Known rows, with every way that one mark hangs from another:
Z_315{Z_599}: [ 0.68 -0.43 -0.08  1.43  2.34  2.88  1.85  1.54  1.14  3.17  1.08  1.24
  1.03 -1.02  5.50 -3.31  3.12  0.91  4.22  1.55 -1.37  0.41 -0.65  0.47
  1.83]
Z_599{Z_315}: [ 1.68  0.73 -0.33 -0.97  3.48  5.28  2.68  2.19  1.34  2.90  0.18  0.06
  2.64 -1.06  6.40 -2.29  3.79  1.02  2.13 -0.13 -2.24  0.46 -3.06 -0.12
 -1.51]
Z_349{Z_599{Z_315{Z_137{Z_233}}}}: [ 1.23  0.57 -0.49 -0.65  0.96  1.10  1.41 -0.45  2.18  2.12 -0.13 -0.48
  3.93  1.70  6.46  0.39  1.77 -0.17  2.71  1.20 -0.57  0.23 -5.70  0.09
  0.38]
Z_233{Z_12 Z_315}: [ 0.95  1.29 -0.80  1.73  1.55  4.26 -0.43  1.99 -0.19  3.33  3.03 -0.83
  1.39 -2.41  5.32 -0.04  0.89  2.15  2.42 -2.39 -2.41 -0.76 -0.41 -0.82
  4.15]
Z_137{Z_233{Z_12{Z_315{Z_500} Z_349{Z_599}}}}: [ 2.01 -1.18  1.29  0.72  0.23 -0.51 -0.82 -1.24  1.90  4.02  0.72 -1.03
  1.21  0.73  5.05  1.72 -2.17  4.64  1.99  0.00  0.65  3.21 -2.48 -1.72
  3.31]
Z_12{Z_315{Z_137{Z_233}} Z_349{Z_599}}: [ 0.52 -1.32  1.22 -1.76 -1.02 -1.05  0.40 -1.78  2.24  1.74  0.33 -0.01
  0.93  1.63  5.73 -0.06 -2.05  3.00  3.02  0.44  1.05  1.59 -3.80 -1.01
  1.23]
Z_12{Z_233{Z_315} Z_599}: [ 1.62  1.48  1.49 -0.72  1.39  2.08  0.57  3.50 -0.05  0.63  1.14  0.40
  3.03 -1.90  5.27 -1.05  0.64  5.39  3.34 -0.90 -0.38 -0.52  0.06 -0.52
  1.43]
Z_12{Z_233 Z_349 Z_599{Z_315{Z_137}}}: [ 2.14  2.10  1.64 -1.34 -0.61  0.04  2.03  2.17  1.00  1.27 -0.40  0.66
  2.48  0.77  4.14 -0.65  0.56  4.08  3.03 -0.62  1.58  1.57 -2.22 -3.29
 -2.42]
Z_349{Z_315{Z_137{Z_233{Z_12 Z_599}}}}: [ 0.73  1.02 -0.89  0.06 -0.48  0.24 -1.68 -2.89 -0.03  3.82  2.51 -1.31
  0.73  0.11  4.84  2.44 -0.64  0.61  3.63  0.36 -0.20 -2.03 -0.77 -2.16
  4.73]
Z_599{Z_315{Z_137 Z_233{Z_12} Z_349 Z_500}}: [ 5.94  2.96 -0.19  2.85 -0.48  0.97 -0.19 -1.66  1.99  2.45  2.15 -0.85
  0.81  1.33 -1.09  2.20  1.18 -2.84  3.00  0.61  0.03  2.92 -3.60 -4.25
  0.89]
Z_315{Z_233{Z_599}}: [ 2.72  1.12 -0.32 -2.55  2.81  2.81  0.39  0.73  0.41  3.75  2.96 -0.16
  0.30 -2.23  3.59 -1.94  2.77  1.59  5.16  1.92 -1.16  0.46  0.07 -0.47
  3.50]
Z_500{Z_315{Z_137 Z_233{Z_12{Z_349 Z_599}}}}: [ 2.94  3.28  1.98  0.62 -0.08 -0.96 -1.07 -1.23 -0.15  3.16  0.85 -0.47
  0.85 -0.86  1.93  0.61 -0.06  2.55  3.94 -1.27  1.52  0.43 -0.86 -2.75
  2.37]
Z_500{Z_315{Z_137 Z_233{Z_12 Z_599} Z_349}}: [ 4.46  3.49 -0.09  0.35 -0.62 -0.38 -1.98 -3.24 -0.88  3.67  2.82 -0.79
 -0.57  0.06  0.18  1.97 -0.06 -0.75  4.44  0.36  0.57 -1.54 -1.74 -2.90
  3.83]
Z_500{Z_315{Z_137{Z_233{Z_12 Z_349}} Z_599}}: [ 0.77  2.66 -1.16  3.19 -1.14 -1.62 -1.99 -3.00  1.26  2.38  1.38 -1.64
  0.91  0.55  5.19  3.17  0.26  0.50  3.53 -0.49  0.09 -1.67 -2.77  0.73
  4.70]
Z_500{Z_315{Z_233 Z_349{Z_599}}}: [ 3.95  0.75  2.48 -0.30  2.92  1.58 -0.16 -2.91  1.53  2.65  0.44 -0.16
  2.30  0.29  3.05 -0.39  0.13  1.03  3.42  2.33  0.42 -1.37 -4.41  0.73
  0.44]
Z_500{Z_315{Z_137 Z_233 Z_349}}: [ 4.11  2.91  1.40 -0.44  1.24  1.41  0.37 -3.60  1.42  1.14  0.94 -0.44
  0.33  0.28  1.30 -0.51  1.64 -1.86  3.94  1.34 -0.12 -0.34 -3.63 -1.04
 -0.55]
Z_137{Z_233{Z_349}}: [ 0.75  0.35 -1.17 -1.15  2.00  2.28  0.38 -0.53  2.46  1.67  1.67 -1.90
  1.47 -1.76  7.54  0.38  2.46  2.02  3.41  0.71 -1.64 -0.12 -1.86  2.68
  1.85]
Z_349{Z_315{Z_137 Z_233{Z_12} Z_500 Z_599}}: [ 3.09  1.58  0.92  4.96 -0.45 -0.05 -1.45 -3.20  2.11  2.95  2.55  0.15
  0.13  1.36 -0.42  1.22 -0.77 -1.87  4.31  2.17  0.81  2.17 -1.04 -3.55
  4.46]
Z_599{Z_315{Z_137{Z_233{Z_12 Z_349}}}}: [ 1.43  2.67 -2.27  0.99 -0.79  0.78 -0.68 -0.75  1.83  2.39  1.99 -2.56
  2.24  0.20  5.56  3.62  1.37  0.23  2.21 -1.60 -0.81 -0.31 -3.73 -0.42
  2.34]
Z_315{Z_137 Z_233 Z_349 Z_500 Z_599}: [ 5.07  0.65  0.35  3.98 -0.94 -0.91  0.14 -2.25  2.88  0.90  2.23  1.25
 -0.77  1.76 -1.41 -0.85  1.15 -3.27  5.81  3.99  0.89  3.62 -1.89 -2.41
  2.08]
Z_500{Z_315{Z_137 Z_349 Z_599}}: [ 2.65  0.88  0.36  2.80 -0.41  0.46  0.77 -2.60  0.94  1.46 -0.11  1.23
  0.07  1.51  2.93 -1.39  0.83 -1.59  4.04  1.72  0.26 -0.96 -3.26 -0.68
  0.31]
Z_315{Z_137 Z_349 Z_500 Z_599}: [ 3.69 -0.43 -0.82  4.56 -1.38  0.19  1.00 -1.29  2.09  1.19  1.15  1.78
 -0.97  1.67  1.18 -1.66  1.30 -3.06  5.04  3.33  0.16  3.24 -1.74 -2.05
  1.61]
Z_233{Z_315{Z_137 Z_349 Z_599}}: [ 2.12 -0.59 -0.60  4.47 -2.65  0.27 -0.48 -0.44  1.23  0.02  2.81  1.52
  0.00  1.20  2.01 -0.65 -1.12 -0.75  4.33  0.52  0.14 -0.64 -2.20 -1.70
  2.77]
Z_349{Z_315{Z_137 Z_233{Z_12 Z_599} Z_500}}: [ 3.90  2.05 -0.43  1.70 -0.41  0.69 -1.87 -2.89  0.59  3.95  3.39 -0.57
 -0.74  0.19  0.12  1.71 -1.17 -1.01  4.78  1.89  0.58  1.91 -0.01 -4.20
  5.46]

Rows:
[ 0.34 -1.41  1.94  1.84  1.19  2.15 -0.74 -1.62  1.07  5.21  1.37 -0.28
  1.53 -0.05  5.79  0.55 -3.45  4.10  1.77  0.19  0.81 -0.97 -1.94 -1.84
  2.71]	Z_233{Z_12{Z_349{Z_315 Z_599}}}
[ 1.55  0.92  2.49 -1.98  1.76  1.02  1.69  2.45  0.66  2.23  0.26  0.56
  1.81 -1.58  5.46 -2.01  1.08  6.19  3.53  0.20  0.71  1.05  0.44 -1.32
 -0.71]	Z_12{Z_233 Z_349 Z_599}
[ 3.68  1.76  0.60 -0.06  0.70  1.37  0.80 -1.87  1.95  1.20  2.37  0.03
  0.00 -0.03  0.75 -0.84  1.97 -2.25  4.56  1.74 -0.35  0.84 -2.10 -1.67
  0.44]	Z_315{Z_137 Z_233 Z_349}
[ 3.33 -0.72  2.06  1.32  3.10  2.76  0.08 -2.48  2.90  2.68  1.00 -0.01
  2.22  0.50  2.91 -0.59 -0.94  0.70  3.64  3.99  0.33  2.18 -2.75 -0.60
  2.06]	Z_349{Z_315{Z_233 Z_500} Z_599}
[ 3.45  0.24  0.00  0.81 -1.14 -1.12  1.20  0.00  2.39  0.78 -0.81  0.00
  1.87  1.31  4.36  0.03  1.11  1.66  3.44  0.84  0.89  4.20 -3.10 -2.29
 -0.84]	Z_12{Z_349 Z_599{Z_315{Z_137{Z_233} Z_500}}}
[ 1.65  1.25 -1.92  3.74 -3.16  0.10 -2.19  2.00 -0.21  1.39  3.18 -0.32
  0.99 -1.64  3.99  2.21 -1.96  2.39  4.03 -2.68  0.37 -0.36  0.29 -1.15
  6.18]	Z_233{Z_12{Z_599} Z_315{Z_137} Z_349}
[ 3.41  1.52 -1.60  0.88  1.19  3.76  2.70  0.87  1.85  1.75  0.12  0.41
  1.05  0.63  3.72 -1.69  3.37 -2.39  3.03  1.24 -1.66  4.30 -3.44 -2.06
 -0.75]	Z_599{Z_315{Z_137 Z_500}}
[ 4.82  0.53  1.49  2.11 -0.37  0.70 -0.13  1.71  0.81 -0.38  1.18  0.69
  1.87 -0.21  2.49  0.04 -0.73  3.92  3.60  0.90  0.61  1.52 -0.58 -1.88
  0.84]	Z_12{Z_233{Z_315{Z_349 Z_500}} Z_599}
[ 4.30  0.20 -1.18  3.41 -1.55  2.04  0.16 -0.83  1.53 -0.38  2.22  0.57
 -0.67  0.78  1.65 -0.35 -0.41 -2.07  3.92  0.99 -0.79  2.77 -2.31 -2.37
  1.88]	Z_233{Z_315{Z_137 Z_349 Z_500}}
[ 3.92  1.48  1.69  0.30  0.94  0.25 -0.10 -3.75  1.44  1.68  0.56  0.04
  1.45  1.56  1.80  0.15 -0.35 -1.44  4.04  2.44  0.96 -0.66 -4.78 -0.54
  0.75]	Z_500{Z_315{Z_137 Z_233 Z_349{Z_599}}}
[ 0.49 -0.90  0.69  0.97  0.94  2.67  0.84 -1.82  1.56  2.58  0.42  0.86
  1.92  1.07  5.25 -1.07 -1.41 -0.41  3.19  2.24  0.12 -0.33 -3.09 -0.79
  1.51]	Z_349{Z_315{Z_137} Z_599}
[ 4.13  2.78 -2.45 -0.69 -1.36  0.88  0.48  0.72  1.34  1.54  1.99 -0.63
  0.25  0.98  3.30  1.61  0.35  1.10  4.24  1.74  0.65  2.99 -2.50 -2.40
  1.61]	Z_12{Z_233{Z_349 Z_599{Z_315{Z_137 Z_500}}}}
[ 1.43  0.70  1.56  2.16  0.44  0.91 -0.13 -2.79  2.46  1.58  2.02  0.80
  0.83  1.08  1.56 -1.07 -0.23 -1.02  4.60  2.60  0.72 -0.26 -1.82 -1.67
  2.06]	Z_349{Z_315{Z_137 Z_233 Z_599}}
[ 2.63  0.79 -0.07  0.78  1.85  3.51  0.85  1.16  0.64  3.70  1.08 -0.13
  0.04 -1.44  3.87 -0.73  1.33  1.75  2.49 -0.89 -1.82  3.44 -0.22 -2.14
  2.40]	Z_233{Z_12{Z_315{Z_500}}}
[ 5.50  2.04  0.81  1.25 -1.10 -0.23  1.76  1.01  1.46  0.19 -0.64  0.97
  2.35  1.87  1.44  0.32  1.04  0.74  3.42  1.56  1.36  3.00 -2.74 -3.45
 -2.46]	Z_12{Z_233 Z_599{Z_315{Z_137 Z_349 Z_500}}}
[ 0.96 -0.28  3.03 -3.04  1.38  1.18  1.30  0.78  1.49  2.73  0.47  0.56
  1.56  0.24  5.61 -1.07 -2.18  6.81  2.22  0.30  1.08  1.20 -2.29 -1.55
 -0.28]	Z_12{Z_233 Z_315 Z_349{Z_599}}
[ 4.18 -1.09  0.57  0.52  1.01  3.04  1.60 -0.48  1.79  1.46  0.41  0.92
 -0.37 -0.11  3.00 -1.73  0.43  0.89  3.00  1.16 -0.90  3.28 -1.68 -1.53
 -0.66]	Z_12{Z_315{Z_349 Z_500}}
[ 3.26  1.79  1.30 -0.89 -0.28  0.22  1.71  1.90  0.83  0.31 -0.53  1.31
  0.88  0.33  2.52 -1.21  0.61  2.65  4.05  0.84  0.75  4.20  0.01 -2.87
 -0.02]	Z_12{Z_233 Z_315{Z_137 Z_500} Z_599}
[ 3.12 -0.75  1.30  1.58 -0.49  0.37 -0.01  1.86  0.35  3.61  0.30  0.68
 -0.05 -1.34  3.41 -0.62 -1.11  5.42  2.94 -1.32  0.86  4.22  0.97 -3.27
  2.25]	Z_233{Z_12{Z_315{Z_500} Z_349 Z_599}}
[ 2.85  2.75 -0.29  0.72  0.23  2.51  0.85  0.93  1.15 -0.10  2.02 -0.21
  0.51  0.27  2.90 -0.38  0.79  0.26  3.45  0.55 -1.04  3.29 -1.52 -2.53
  1.75]	Z_12{Z_233{Z_315{Z_137 Z_500}}}
[ 4.24  2.29 -0.77  0.57 -1.21 -0.45 -1.60 -1.54 -0.24  3.85  4.18 -0.39
 -0.97 -0.21 -0.22  1.50  0.24 -1.26  5.21  0.88  0.54 -0.32 -0.26 -3.50
  4.93]	Z_315{Z_137 Z_233{Z_12 Z_599} Z_349}
[ 2.77  0.67 -0.32  3.11  0.08  0.30 -1.73  1.40  0.41  1.80  1.63 -1.05
  2.51 -1.44  4.86  1.74  0.71  3.27  3.24 -1.10 -1.02  1.31  0.00 -0.67
  5.13]	Z_137{Z_233{Z_12{Z_599} Z_315{Z_500}}}
[ 2.19  2.62  1.13  1.07  1.43  0.62  0.40 -2.10  1.44  1.73  0.88  0.53
  0.77  0.63  2.15 -1.69  2.32 -1.21  4.74  1.70  0.00  0.09 -2.68 -0.50
  1.76]	Z_500{Z_315{Z_137 Z_233 Z_599}}
[ 1.95 -0.71 -0.59  3.54  0.53  0.89 -0.49 -0.03  2.26  0.61  1.95 -0.18
  1.43  0.22  4.91 -0.33  1.21  1.50  3.98  1.41 -1.32  1.77 -1.92  0.46
  3.95]	Z_137{Z_233{Z_315{Z_500 Z_599}}}
[ 1.82  2.12 -0.28  0.79 -2.20 -0.07 -0.88  2.24  0.70 -0.90  2.24 -0.05
  1.68 -0.93  4.19  1.19 -1.59  3.96  4.22 -0.87  0.94 -0.05 -0.47 -0.69
  2.95]	Z_12{Z_233{Z_315{Z_137} Z_349} Z_599}
